Each row comes from the steps of one path. Every step used is in the known rows, and no mark comes twice. Write the path behind each row, first mark first.
Known rows:
gesiv kobas zumak lete: [-0.67 -0.08  0.84  0.15 -3.13 -0.70 -0.61  1.61  0.78 -1.07 -2.13  1.60
  2.93  1.07  1.49  1.76  0.92 -0.82  1.44  1.19 -1.67 -1.68  0.63  1.86]
mudivu fasiso kobas gesiv: [-0.49  0.39 -1.35  0.50  1.55 -0.64  1.72  4.14  1.29  1.79 -2.36 -0.11
 -2.95  5.27  2.92  0.91 -3.31 -1.33 -1.00 -1.16 -0.61  0.53 -0.36  2.07]
gesiv kobas zumak mudivu fasiso: [-0.95 -0.66 -3.02  0.80 -1.75 -1.61  0.29  2.30  0.54  3.21 -0.30  1.49
  1.31  0.89  0.59  2.22  2.07 -0.96 -0.43 -0.76 -2.14 -2.90 -4.38  3.51]
reli zumak mudivu: [-0.51  1.02 -2.59  0.11 -2.79 -0.87 -0.53 -0.72 -2.70  1.13 -4.23  0.29
 -1.58  0.15  3.13  3.24 -1.43  0.79  1.02 -1.57 -1.54 -0.66 -3.35 -1.35]
reli zumak lete fasiso kobas gesiv: [-0.73  3.17  0.90 -0.56 -1.37 -2.40  0.10  1.06 -1.65 -0.19 -5.18 -0.37
 -2.76  3.29  2.46  0.03 -4.95 -2.78  0.48  0.41  0.54  1.04  1.20 -2.16]
mudivu gesiv kobas zumak: [-0.03 -0.17  0.29  0.26 -2.81 -0.77 -1.06 -0.92  1.68 -0.22  1.76  0.96
  1.14  1.13 -0.68  2.40  0.88 -0.05  0.79  1.98 -1.49 -0.08  0.13  4.40]
ropopa fasiso lete zumak mudivu: [-4.52  0.49 -3.60  0.10 -2.72  0.53 -1.56  2.03 -2.69 -3.09 -0.72 -1.76
  1.39 -0.52  3.93  3.32 -0.86 -1.71  0.82 -1.99  2.77 -0.90 -0.22  0.45]
kobas zumak lete: [ 0.56  0.68  0.53  0.23 -2.56  1.04 -0.43  2.11 -0.07 -3.78 -4.55  1.20
  2.07  0.90  2.96  3.36  0.55  0.15  2.17 -0.05 -0.92 -0.86 -0.35  0.39]
mudivu gesiv kobas: [-0.51 -0.63  0.81 -0.28 -1.26 -1.58 -0.73 -1.51  1.62 -0.15  2.07 -0.39
 -0.21  1.30  0.52  1.95 -0.85 -0.08  0.44  2.00 -1.02  0.49  1.76  3.40]
gesiv kobas zumak lete fasiso: [-0.81 -0.30  1.05 -0.12 -2.51 -2.39 -0.82  1.09  0.93 -0.26 -0.77  0.92
  2.74  0.54  0.34  1.24  1.36 -2.17  0.33  1.44  0.12 -1.79 -0.05  1.03]
lete fasiso kobas zumak: [-0.22 -0.90 -1.26  0.72 -1.14 -0.29 -1.23  1.15  1.00  1.42 -1.90  0.04
  1.26  1.37 -1.14  1.30  0.67 -2.75 -1.90  0.93  1.83 -0.43 -1.02 -0.51]
lete fasiso mudivu gesiv: [-0.81  0.11 -0.64 -0.73  1.75 -2.30 -0.77 -0.05  1.43 -1.42  3.92 -2.84
 -1.59  1.37 -1.02  3.66 -2.25 -1.83 -0.91  0.65  2.86  0.17  1.00  1.11]
lete zumak reli: [-2.31 -2.19  0.49  0.25 -3.53 -0.64 -0.18 -1.13 -0.76 -4.46 -2.81  2.35
 -0.22 -0.75  3.63  4.31 -0.89  3.61  0.34 -1.78  0.21  1.64 -0.82 -0.97]
lete fasiso: [-0.09 -2.14  0.53 -0.14 -0.37 -1.90 -0.90 -0.22  0.79 -0.54 -0.27 -0.98
 -0.08  0.66  1.96  3.09  0.49 -0.26 -0.86  0.04  2.39 -0.26 -0.48 -1.79]
ropopa fasiso: [-0.34 -1.25 -2.07 -0.04 -0.29  0.63 -0.22  2.22 -0.80 -1.92  0.43 -1.44
  0.27  1.83  4.91  4.13 -1.70 -0.02  0.73 -2.06  0.90  0.48  0.95  1.02]
mudivu gesiv: [ 0.61 -0.18  0.34 -0.09 -0.47 -0.13 -0.74 -1.20  0.97 -2.25  0.20 -0.78
 -1.20  1.19  1.92  3.58 -1.02  0.98  0.87  0.81 -0.38  1.31  1.04  1.97]
zumak mudivu: [-1.03 -0.73 -2.14  0.48 -0.69 -0.35 -0.15  1.11 -1.04  0.78 -3.58 -1.11
 -0.43  0.01  2.55  4.68 -0.07  0.59  0.80 -1.01 -0.54 -1.56 -3.06 -1.45]
ropopa fasiso reli zumak: [-0.13 -0.32 -0.39 -0.83 -2.97  2.40 -0.32  0.83 -2.28 -2.13 -0.50 -0.51
 -1.89  0.75  4.41  2.79 -2.72  1.19  1.78 -4.49  0.33 -0.13 -1.13 -1.01]
gesiv kobas: [-1.02 -2.16  0.52  0.01 -2.00 -1.33 -0.74  0.29  1.34  0.99  0.32  0.47
  1.33  1.36  2.14  1.98  0.43  0.23  0.31  0.95 -0.75 -0.79  1.02  1.17]
gesiv kobas zumak: [-0.39 -1.82 -0.07  0.46 -3.78 -0.39 -1.02  0.75  1.52  0.86 -0.45  1.91
  2.98  1.14  0.68  2.18  2.35  0.25  0.64  0.91 -1.31 -1.28 -0.66  2.27]
zumak lete fasiso: [-0.35 -0.16  1.66 -0.66  0.24 -2.09 -0.33  0.85 -0.22 -2.92 -2.54 -1.30
  0.13  0.51  3.11  2.41 -1.23 -1.71  0.36  0.31  1.72 -0.55  1.13 -2.08]
lete zumak mudivu: [-3.68 -1.14 -1.67  0.37 -1.54 -0.68 -1.10 -0.62 -1.70 -1.83 -2.72 -0.19
  0.22 -1.15  2.38  4.86  0.68  2.67  1.21 -0.22  0.62 -0.98 -3.40 -0.62]
reli zumak lete: [ 0.48  1.79  0.84 -0.61 -2.81 -0.66 -0.41 -0.29 -2.03 -3.04 -4.72  0.97
 -0.77  1.26  4.87  1.81 -2.80  0.15  1.97 -0.62 -1.26  0.52  0.98 -0.83]
lete fasiso reli: [-0.26 -2.59  2.50 -0.75 -1.22  0.40 -0.54 -0.10  0.80 -1.00 -0.26 -1.04
 -1.35 -0.43  1.00  2.68  0.52  1.06  0.07 -1.75  2.47 -1.44 -2.29 -3.71]

Which path is each row?
[ 0.41 -0.01  2.54 -0.49 -2.55  1.09 -0.50  1.45  0.11 -3.40 -3.19  0.48
  0.91 -0.45  0.92  2.54  1.04 -0.10  1.47 -1.17  1.10 -2.07 -2.26 -2.26] | kobas zumak lete fasiso reli
[-0.53  2.21 -0.10 -1.15 -0.93 -2.48 -0.64  0.28 -1.70 -2.44 -1.38 -0.79
 -1.23  1.39  2.26  1.96 -3.83 -2.06  0.57 -0.66  1.22 -0.11  1.19 -1.19] | reli zumak lete fasiso mudivu
[-0.75  1.65 -1.82 -0.80 -2.10  1.53 -0.05  0.10 -3.38 -1.03 -0.18 -1.75
 -3.43 -0.17  2.48  3.48 -3.47  0.19  1.86 -4.06 -0.31 -0.43 -2.85  0.09] | ropopa fasiso reli zumak mudivu gesiv
[-0.81  0.57  0.85 -0.16  0.92 -1.48 -0.32  1.67  0.03 -1.08 -3.68 -1.32
  0.08  1.40  1.41  0.61 -2.62 -3.88 -0.98  1.36  1.83 -0.31  2.22 -1.37] | zumak lete fasiso kobas
[-1.08  0.12 -4.23  0.95  1.78 -0.70  1.04  3.08 -0.58  3.26 -3.14 -0.72
 -1.68  1.76  1.63  1.89 -1.51 -2.56 -1.90 -1.53 -0.96 -1.67 -3.58  1.58] | zumak mudivu fasiso kobas
[-0.03  1.00 -2.61  0.70 -2.03  0.42 -0.64  0.32 -0.35 -0.34 -2.26 -0.06
  0.14 -0.17 -0.10  4.86  1.06  0.37  1.33 -0.12 -1.48 -1.06 -4.00  1.72] | kobas zumak mudivu gesiv
[-0.64  0.94 -2.58  0.84 -0.25 -1.21 -0.96  0.37  0.04  2.42 -1.73 -1.34
 -0.27  0.44 -2.97  1.96 -0.20 -3.81 -1.85  1.27  1.29 -0.79 -2.68  0.80] | lete fasiso kobas zumak mudivu gesiv
[-1.05  2.93 -3.70  0.47 -0.60 -1.68  1.31  2.39 -2.24  3.76 -4.80  0.21
 -4.43  3.58  2.58  1.26 -4.14 -1.59 -0.52 -2.15 -2.02 -0.19 -3.83  0.74] | reli zumak mudivu fasiso kobas gesiv
[-1.23 -0.87 -1.41  0.31 -2.56  0.15  0.49  2.38  0.50  2.63 -0.36  1.46
  0.27  0.14 -0.21  1.94  2.23  0.11  0.14 -2.27 -2.06 -3.90 -5.82  1.91] | gesiv kobas zumak mudivu fasiso reli
[-1.56  0.60 -3.34  0.41 -0.90 -0.77  0.07  2.93 -0.58  0.69 -2.38 -0.56
 -0.64  0.64  3.19  2.18  0.08 -2.65 -0.80 -2.61  0.25 -2.48 -2.99  0.82] | zumak mudivu fasiso lete
[-0.23  1.20  0.60 -1.24 -2.40  2.05  0.07  1.66 -3.02 -3.91 -2.11 -0.61
 -1.80  0.66  5.12  2.24 -3.86  0.19  2.53 -4.21  0.03 -0.31 -0.06 -1.16] | ropopa fasiso reli zumak lete
[-0.99 -0.58 -3.00  0.51  0.48  1.20 -0.26  3.02 -0.85  0.02 -1.07 -1.60
  0.32  2.80  3.23  2.14 -3.14 -2.58 -0.72 -1.02  0.97  0.69  2.09  1.46] | ropopa fasiso kobas
[-2.91 -0.68 -0.90  0.09 -2.23 -0.62 -0.99  1.18  0.48 -3.46  0.03  1.05
  0.58  0.76  3.98  0.80  0.74 -0.64 -0.72 -1.51  1.92 -0.46 -0.29  2.69] | mudivu fasiso lete zumak
[-0.35 -0.23 -2.80  0.95 -2.57  0.82 -0.56  1.64 -0.68  0.48 -3.88  0.67
  1.36 -0.13  1.21  4.90  1.93  0.72  1.27 -0.94 -1.14 -2.01 -4.57 -0.26] | kobas zumak mudivu
[-3.46 -0.77  0.23 -0.02 -4.41  0.41 -2.51 -0.29  0.02 -4.57 -1.78  0.41
  1.93 -0.29  3.18  1.90  1.06  0.15  0.74  0.40  2.61 -0.11  1.43 -0.38] | fasiso lete zumak
[-1.58  0.30 -1.54  0.12 -0.67 -2.11 -0.19 -0.66 -0.12  2.00  0.25 -1.30
 -0.92  0.06 -0.06  3.31 -0.76 -0.74  0.49  1.09 -1.39 -1.22 -1.54  2.06] | zumak mudivu gesiv kobas
[-0.96  1.80 -5.24  0.91 -0.11  1.27 -0.26  2.84 -1.56  0.90 -1.31 -1.81
  0.00  1.45  0.08  3.17 -2.32 -3.40 -0.38 -0.81 -0.30 -0.17 -1.13  3.55] | ropopa fasiso kobas zumak mudivu gesiv
[-3.55 -0.35 -1.93 -0.11 -3.27  0.83 -2.01  1.50 -1.45 -4.79  0.44 -1.02
  1.78  0.33  4.65  2.66 -0.72 -1.31  0.74 -1.48  3.30  0.34  2.12  1.24] | ropopa fasiso lete zumak
[ 0.21  1.48  1.07 -0.85 -2.13 -2.60 -0.65 -0.88 -1.91 -2.19 -3.41  0.13
 -1.07  0.65  3.53  1.15 -2.42 -1.21  0.71 -0.35  0.67  0.26  0.40 -1.85] | reli zumak lete fasiso
[-4.39  0.67 -2.89  0.72  0.77 -1.37  0.81  2.41 -1.18  0.82 -3.13 -0.27
 -2.58  2.31  1.90  2.66 -1.98  0.25 -0.20 -0.95  0.17 -0.42 -4.06  1.56] | lete zumak mudivu fasiso kobas gesiv
[-1.60 -0.29 -0.47 -0.82  1.17 -3.55 -0.84 -0.27  2.04  0.51  5.64 -2.37
 -0.73  1.59 -2.12  2.45 -2.02 -2.47 -1.17  1.63  2.35 -0.46  1.59  2.35] | lete fasiso mudivu gesiv kobas
[-0.41  0.74  0.65 -0.93 -2.10 -1.00 -0.63 -2.44 -1.80  0.36 -0.70 -1.35
 -3.81 -1.33 -0.58  2.22 -1.33  0.17  0.21 -1.92  1.04 -1.15 -4.52 -2.69] | lete fasiso reli zumak mudivu gesiv
[-0.76 -0.37  0.30 -0.77 -2.54 -0.57 -0.61 -1.15 -2.01  1.00 -2.18 -0.74
 -2.86 -1.30  0.64  2.26 -0.53  0.46  0.22 -2.87  1.36 -1.90 -5.04 -4.48] | lete fasiso reli zumak mudivu
[-1.09  0.53 -2.31 -0.59 -2.49  1.84  0.01  1.22 -3.54 -0.50 -1.65 -1.18
 -2.40 -0.23  3.69  3.59 -2.62  0.74  1.83 -4.88 -0.13 -1.37 -3.52 -1.73] | ropopa fasiso reli zumak mudivu
[-0.31  1.16 -3.45  0.25 -1.23 -1.73  0.50  0.41 -2.33  1.66 -2.91  0.69
 -2.65  1.09  3.71  2.29 -1.52 -0.16 -0.38 -2.99 -1.87 -0.87 -4.43  0.88] | reli zumak mudivu fasiso
[-1.65  1.65  1.10 -1.24  1.56 -3.64 -0.33  0.82  0.88 -1.79  2.76 -2.48
 -0.39  1.36 -0.75  2.00 -3.40 -3.60 -0.01  2.00  1.69 -0.86  3.20  1.73] | zumak lete fasiso mudivu gesiv kobas
[-2.44 -0.64 -0.90  0.22 -3.35 -0.94  0.03  1.19  0.15 -4.03 -1.42  2.35
 -0.32  0.35  4.25  1.22 -0.47 -0.48 -1.29 -3.25  1.13  0.42 -0.59  1.58] | mudivu fasiso lete zumak reli
[-0.37 -0.46  3.69 -1.10 -0.60 -0.01 -0.03  0.81 -0.09 -3.35 -2.59 -1.24
 -1.06 -0.36  2.30  2.06 -1.14 -0.29  1.09 -1.05  1.91 -1.67 -0.40 -3.61] | zumak lete fasiso reli
[-0.78  0.72 -1.87  0.26  0.06 -0.72 -0.18 -0.41 -0.89  0.05 -1.40 -1.70
 -1.77 -0.15  1.11  4.67 -1.07  0.13  0.93  0.13 -0.89 -0.51 -2.15  0.65] | zumak mudivu gesiv
[-0.56  1.65 -4.40  0.68 -0.71 -1.32  0.49  1.09 -2.28  3.20 -4.03  0.58
 -2.66  1.95  2.31  0.72 -2.74 -1.93 -1.46 -2.16 -1.77 -0.70 -3.71  1.35] | reli zumak mudivu fasiso kobas
[-0.97  2.07  0.80 -1.16  2.03 -2.54 -0.32  1.09  0.44 -3.70  1.21 -2.77
 -1.18  1.22  0.44  3.12 -3.65 -2.81  0.37  0.95  2.21 -0.15  2.44  0.65] | zumak lete fasiso mudivu gesiv
[ 0.25 -0.19  0.35  0.36 -3.87 -1.20  0.01 -0.87  1.50 -0.70  0.23  2.25
  0.27  0.60 -0.28  2.78 -0.28  0.12  0.13  0.27 -2.30  0.99  0.08  3.34] | mudivu gesiv kobas zumak reli
[-1.36 -0.80 -2.06  0.71 -3.24 -0.89 -0.67  1.28  0.16  2.81 -1.61  0.99
  2.38  0.21 -0.03  3.13  2.19 -0.24  0.63  0.39 -1.78 -2.62 -3.29  1.34] | gesiv kobas zumak mudivu
[-4.15 -0.40 -1.15  0.18 -1.46 -2.41 -1.25 -2.19 -0.93 -0.75  0.74 -0.39
 -0.17 -1.03 -0.11  3.45  0.07  1.27  0.78  1.66 -0.14 -0.49 -2.03  2.62] | lete zumak mudivu gesiv kobas
[ 0.05 -1.01 -1.14  0.94 -2.29 -0.82 -0.08  1.15  0.62  0.84 -3.30  1.28
  0.31  0.77 -0.70  1.70 -0.54 -2.65 -2.51 -0.76  1.19  0.32 -1.29 -1.40] | lete fasiso kobas zumak reli
[-1.49  0.63 -2.45  0.31  0.58  0.89  0.67  4.50 -0.62  0.52 -1.81 -2.09
 -1.63  4.68  3.56  2.62 -4.76 -1.92  0.41 -1.21  0.80  1.38  1.92  0.70] | ropopa fasiso kobas gesiv
[-4.36  0.08 -1.71  0.33 -4.13 -0.05 -2.06  0.14 -1.43 -2.80 -3.08 -0.40
  1.40 -1.19  2.51  2.79  0.99 -0.43  0.88 -0.26  1.97 -1.41 -1.28 -1.01] | fasiso lete zumak mudivu
[-0.69  0.74 -1.03 -0.61  1.12 -0.14 -0.44  0.66  1.37 -2.33  2.60 -2.01
 -1.32  2.18  0.26  4.44 -3.15 -0.11  0.69  0.44  0.73  0.42  1.96  2.64] | fasiso mudivu gesiv
[-0.43 -0.38 -1.30  0.09 -1.51 -0.26 -0.24  2.64  1.16 -1.50 -0.51  0.44
  0.03  1.93  4.20  0.79  0.22 -2.15 -0.97 -2.10  0.85 -0.85  0.26  1.99] | mudivu fasiso lete
[-0.28  1.98  0.25 -0.41 -1.59 -2.11 -0.85 -0.24 -1.88 -0.78 -4.39 -0.03
 -1.10  1.41  2.05 -0.31 -3.50 -3.26 -0.58  0.36  0.66  0.48  1.36 -1.50] | reli zumak lete fasiso kobas
